Each row was made from one walk, in order. Every step used is in the known rows, and no mark comes twice. Write each row's walk.
Known rows
dufip/patu/zaba: [  5.7  12.3  11.8  12.4 -24.1   5.9   5.8   9.6 -28.8   2.0  16.6 -26.2
   0.6  -4.8 -22.8 -30.0  14.9  15.7  10.9  12.1  11.1]
zaba/rotof: [  0.1  -1.0 -14.2   9.9  -8.2   2.1  -7.3  17.6  -3.2   1.9  -1.1  -7.0
  -0.7   1.5   4.8  22.7   0.5   5.6  21.7 -16.6  -8.5]
rudokav/dufip/patu/zaba: [ 15.8  11.2  16.7  18.8 -18.0  10.2   1.0   6.0 -23.5  -6.6  10.3 -50.4
   0.5 -24.8 -12.2 -28.3  10.2  26.1   8.1   9.8   0.5]
sirig/patu/zaba/rotof: [  4.4  -5.0  -5.8  -3.0 -18.2 -15.6   3.5  19.5 -17.7  28.3  -1.5 -15.2
  -8.3  -4.9  -1.3  27.0   5.7   5.2  37.4   6.2   8.0]
patu/zaba/rudokav/sirig: [ 12.8   4.4   7.8 -13.2 -13.5   5.1   1.4  26.1 -12.4  11.3 -23.7 -23.6
  -5.4  10.0 -42.9  -4.1  11.3   9.6  22.4  -3.5  11.2]
dorot/patu/zaba/rudokav/sirig: [  9.6  -0.3   6.4 -17.0 -13.5   4.2  -3.7  20.3 -30.6  23.3 -26.0 -42.1
   2.4   9.3 -54.4 -23.4   5.3   4.4  24.7  18.7  18.0]
dorot/patu: [ -2.6   1.8  -9.3   0.5  -6.8   3.2  -4.9  11.3 -13.6   8.1   0.5 -25.7
   4.0  -1.5  -9.9 -27.2   1.5   4.5  14.0  17.4   3.0]
dorot/patu/zaba: [  1.5   8.3   7.6  -9.6 -18.6   3.9  -2.5  15.2 -29.6  17.5  -2.0 -35.2
   3.8  -5.9 -19.3 -33.3   2.9   3.3  30.0  31.6   9.9]
rudokav/sirig/patu/zaba: [ 10.5  -4.9  -3.0 -14.0 -11.9  -9.2   6.7  11.7 -18.1  27.1  -3.0 -26.2
 -21.1  -0.6 -28.9  -0.2  21.9  -5.6  14.2  15.5  18.3]
zaba/rudokav/sirig/rotof: [ 22.3 -11.2  -5.8 -26.7   0.6  10.1  -5.3  22.9   2.8   6.7 -29.5  -8.2
   1.6   5.9 -47.5  -2.6   4.8   8.1   4.6  -7.7  10.7]
rudokav/sirig: [  5.3  -3.2 -11.9  -1.9  -3.1   6.8  -4.3   9.3  -4.2   4.9  -4.4 -17.8
 -12.9   5.9 -23.3  -5.6  18.4  -2.7   0.2  -6.2   1.2]
lerav/dufip/rudokav: [ 20.1  -7.5  29.1   6.6  33.0   9.6  -9.4  27.9  28.5   6.1  -3.1 -10.1
 -13.9  -7.5  -3.0   8.3  -6.3  13.6  14.0  -1.3   0.8]
zaba/rudokav: [  4.7   3.8  -3.8   4.4  -4.0   3.5   1.2  30.7   8.7  -8.3 -14.0  -2.6
   7.2  15.1  -9.2  -4.5  -0.4  22.6  18.0 -17.1  -4.3]
dufip/rudokav/sirig: [ 10.4  -2.2  17.5  -5.2  13.4   7.2  12.0  14.4   7.2  12.9  -4.0 -21.1
 -15.7  -0.3 -35.9   8.4  25.1  -2.3   6.8 -21.8  -0.4]
dufip/patu: [  4.1   5.6  -3.8  19.3 -12.1   4.9   1.2   6.9 -13.3  -6.8  20.2 -18.1
   0.6  -1.0 -15.6 -23.3  13.2  17.2  -6.2  -1.4   2.6]
lerav/dufip/patu/zaba: [ 24.6   2.3  20.1  14.4  -2.1  11.1 -17.8  16.5 -17.3   3.7   8.6 -27.1
  -9.3 -11.2 -16.7 -28.5  -6.0  19.6   2.3  27.7  18.6]
dorot/patu/zaba/rotof: [ -0.3   2.4  -0.1  -5.3 -21.1   0.4  -7.9  15.4 -34.9  24.8  -5.6 -33.5
   5.4  -8.4 -12.3   0.4  -1.6   0.8  42.0  19.2   8.9]
dorot/patu/zaba/rudokav/dufip/rotof: [  3.8   0.2  16.5   0.0  -9.7   3.4 -11.3  31.0 -23.7  23.0  -6.6 -38.7
   7.4 -12.3 -27.5 -13.0  -7.0  12.3  33.8   7.6  -1.0]
sirig/rudokav/dufip/lerav/zaba/rotof: [ 18.9 -14.4  16.0   4.0   7.0   9.7   0.0  24.1  -4.6   5.7   5.3 -30.9
   7.9 -28.1  15.4  49.4 -19.5   8.1  17.8  12.9  -2.3]
patu/zaba: [  5.8  12.4   8.8  -3.6 -16.9   5.7   4.2  22.4 -11.9   7.1  -0.9 -13.3
  -4.5  -2.5  -7.7 -14.3   6.3   8.0  26.7   8.7   3.9]
lerav/zaba/rudokav/sirig/rotof: [ 35.1 -20.9   3.3 -32.6   5.4  19.0 -10.5  24.8  -6.3  -2.7 -45.3 -10.0
  -5.2  -6.6 -45.5  -0.6  -6.0   9.4  10.1   7.0   5.6]
sirig/rudokav/dufip/patu: [  7.3  -7.5  17.3  22.2   3.8  -1.3  11.9   4.1   0.6 -14.3  18.8 -47.3
   1.3 -28.7   4.0 -13.4   4.7  25.2 -14.9  12.1   7.2]

Write each row's walk
[ 28.6  -2.4  16.5 -21.1 -17.3  13.1   0.2  15.5 -28.6  11.4 -17.7 -29.4
   3.4  -3.1 -70.7 -22.9  12.8  16.7   3.3   8.3  27.5] -> dufip/patu/zaba/rudokav/sirig/rotof
[  6.6 -10.6 -11.5 -12.0 -14.8 -11.9  -0.1  11.6 -24.9  36.4  -7.1 -23.9
 -18.3  -2.7 -26.4  32.5  16.4  -6.5  25.4   5.1  14.9] -> rudokav/sirig/patu/zaba/rotof
[  5.4  -8.8  14.1   7.9  10.1  -0.8  10.2  15.4  15.3 -10.5   5.6 -36.7
  -4.4 -23.5  21.2   2.0  -2.4  17.2   3.4   8.8  -1.6] -> sirig/rudokav/dufip
[ 16.8   1.4   5.9  26.7  -6.5   8.2   1.0  15.3  -2.1 -20.1  -2.3 -38.9
  10.9  -7.7 -16.0 -16.0   2.2  40.1  -1.7 -17.7  -8.4] -> zaba/rudokav/dufip/patu
[ 26.9   4.5   6.6   5.9  -3.9  26.4  -6.9  27.6  -4.2  -4.0   3.9 -27.3
   4.6 -16.1   3.9   7.8  -8.6  13.1  13.2   6.3 -15.1] -> rudokav/dufip/lerav/zaba
[ 12.7  10.7  16.8   8.8 -22.2   2.7   9.0  22.1 -21.5  -0.6  -0.6 -20.9
   7.7   5.6 -33.6 -24.5   6.3  30.5  15.2   1.7  14.2] -> dufip/patu/zaba/rudokav
[  8.9  -4.7  11.5   3.1  -7.7 -13.6   2.4  35.6  -6.6  24.9  -0.2 -20.4
  -5.1  -8.8 -13.4  15.9  -2.0  16.4  29.0  -7.1  -2.1] -> sirig/patu/zaba/rudokav/dufip/rotof
[ 19.3  10.5  17.9   3.9 -12.6   5.9  -0.5  32.7   0.0  -6.2 -21.3 -36.8
   5.2  -9.0  -7.0  -8.6  -6.8  32.2  32.7  -6.2  -8.4] -> patu/zaba/rudokav/dufip
[  9.1 -13.8 -16.9  -5.8   1.0 -12.7   5.2  20.4   1.0  14.4 -15.7 -12.6
 -10.3  16.4 -30.9  10.6  13.0   8.8   3.5 -10.0   9.8] -> zaba/rudokav/sirig/patu
[  8.8   5.5  19.7   7.3  -8.5   4.1  -4.9  36.5  -9.3  12.0  -4.3 -20.1
  -1.2  -8.1 -17.2   3.7  -2.6  16.9  31.9 -14.7  -8.7] -> patu/zaba/rudokav/dufip/rotof
[ 11.3   0.9   6.0  -8.6 -15.4 -13.0  13.3  32.0  -5.2  14.0 -11.4 -10.1
  -2.6   9.2 -15.8   0.8   3.1  20.7  34.1   4.6  12.7] -> sirig/patu/zaba/rudokav
[ 27.4  -7.4   9.3   6.3   4.8  14.5  -8.2  29.8   5.3 -24.3 -33.1 -30.8
   0.3 -16.8   3.8   0.3 -14.7  34.9  20.2  -5.7 -24.9] -> lerav/zaba/rudokav/dufip
[ 13.1  13.1  -1.2  13.0  -7.7  18.0  -2.0  25.4   7.2   6.9  20.7 -25.2
  11.3  -2.3   0.7   2.8  -2.5   9.8   7.2  -7.4  -8.1] -> rudokav/dufip/lerav
[ 13.6  -6.0  25.9 -18.0   5.0  -9.3  24.5  15.7  -6.6  36.4  -1.0 -27.1
 -24.2  -5.2 -38.4  14.0  29.9  -2.6  22.4   2.0  16.4] -> dufip/rudokav/sirig/patu/zaba
[ 10.5 -12.8  19.9 -14.3   3.5 -11.8  15.4  14.3 -11.6  43.5  -7.6 -29.5
 -19.9  -7.6 -36.3  48.0  24.9  -5.6  34.8  -9.8  15.1] -> dufip/rudokav/sirig/patu/zaba/rotof
[ 22.0  -7.0  10.9 -40.7 -12.5   9.8  -7.3  21.4 -30.0  27.9 -33.5 -37.4
   5.7  -5.7 -65.6 -25.4   0.9   1.5  22.5  29.9  27.3] -> dorot/patu/zaba/rudokav/sirig/rotof
[ 20.9  -9.1  24.2  -0.9   6.5  13.8   6.1  25.8   3.8  -1.9   8.6 -30.5
   5.6 -25.8  11.0  17.3 -14.7  11.3   6.2  26.4  -1.8] -> sirig/rudokav/dufip/lerav/zaba
[ 25.9   1.5  24.2  13.6  -1.8   7.9 -16.7  27.4 -10.5  -0.7  -5.4 -22.4
   1.8  -1.5 -27.4 -19.7 -14.0  32.0   9.1  16.6  18.2] -> lerav/dufip/patu/zaba/rudokav
[  4.1   0.0   1.9  16.0   1.8   3.3  -9.2  36.0   6.7   0.5  -1.5 -13.0
   2.8  -2.7  -8.8   9.7  -3.3  17.2  14.7 -29.6 -18.2] -> zaba/rudokav/dufip/rotof
[ 20.7  11.1  10.8  -1.2 -15.2  -2.0  10.1  38.9  -0.8  24.9   7.9 -28.4
  14.3   3.0 -15.4  14.8  -5.4  23.3  29.7   3.0  10.7] -> sirig/patu/zaba/rudokav/dufip/lerav
[ 17.1  13.2   0.9  11.3  -5.6  13.7  -0.2  37.3  14.1   2.3   5.6 -22.2
  23.6   5.7 -10.1   9.9  -8.5  23.8  14.1 -19.4  -6.2] -> zaba/rudokav/dufip/lerav
[ 19.8  -5.7   3.4  -2.4  -0.2  10.2  -4.3  31.3  -0.4 -17.8 -31.0  -4.7
   0.0   1.5  -7.3  -2.5  -9.0  25.2  23.6  -1.9 -12.1] -> lerav/zaba/rudokav
[ 17.8  -1.0  10.7  -0.4 -10.7  -9.2   8.6  29.0  -1.0   7.7 -15.8 -32.5
  -1.6  -9.0  -3.5   1.9  -1.9  32.2  29.4   3.2  -0.2] -> sirig/patu/zaba/rudokav/dufip
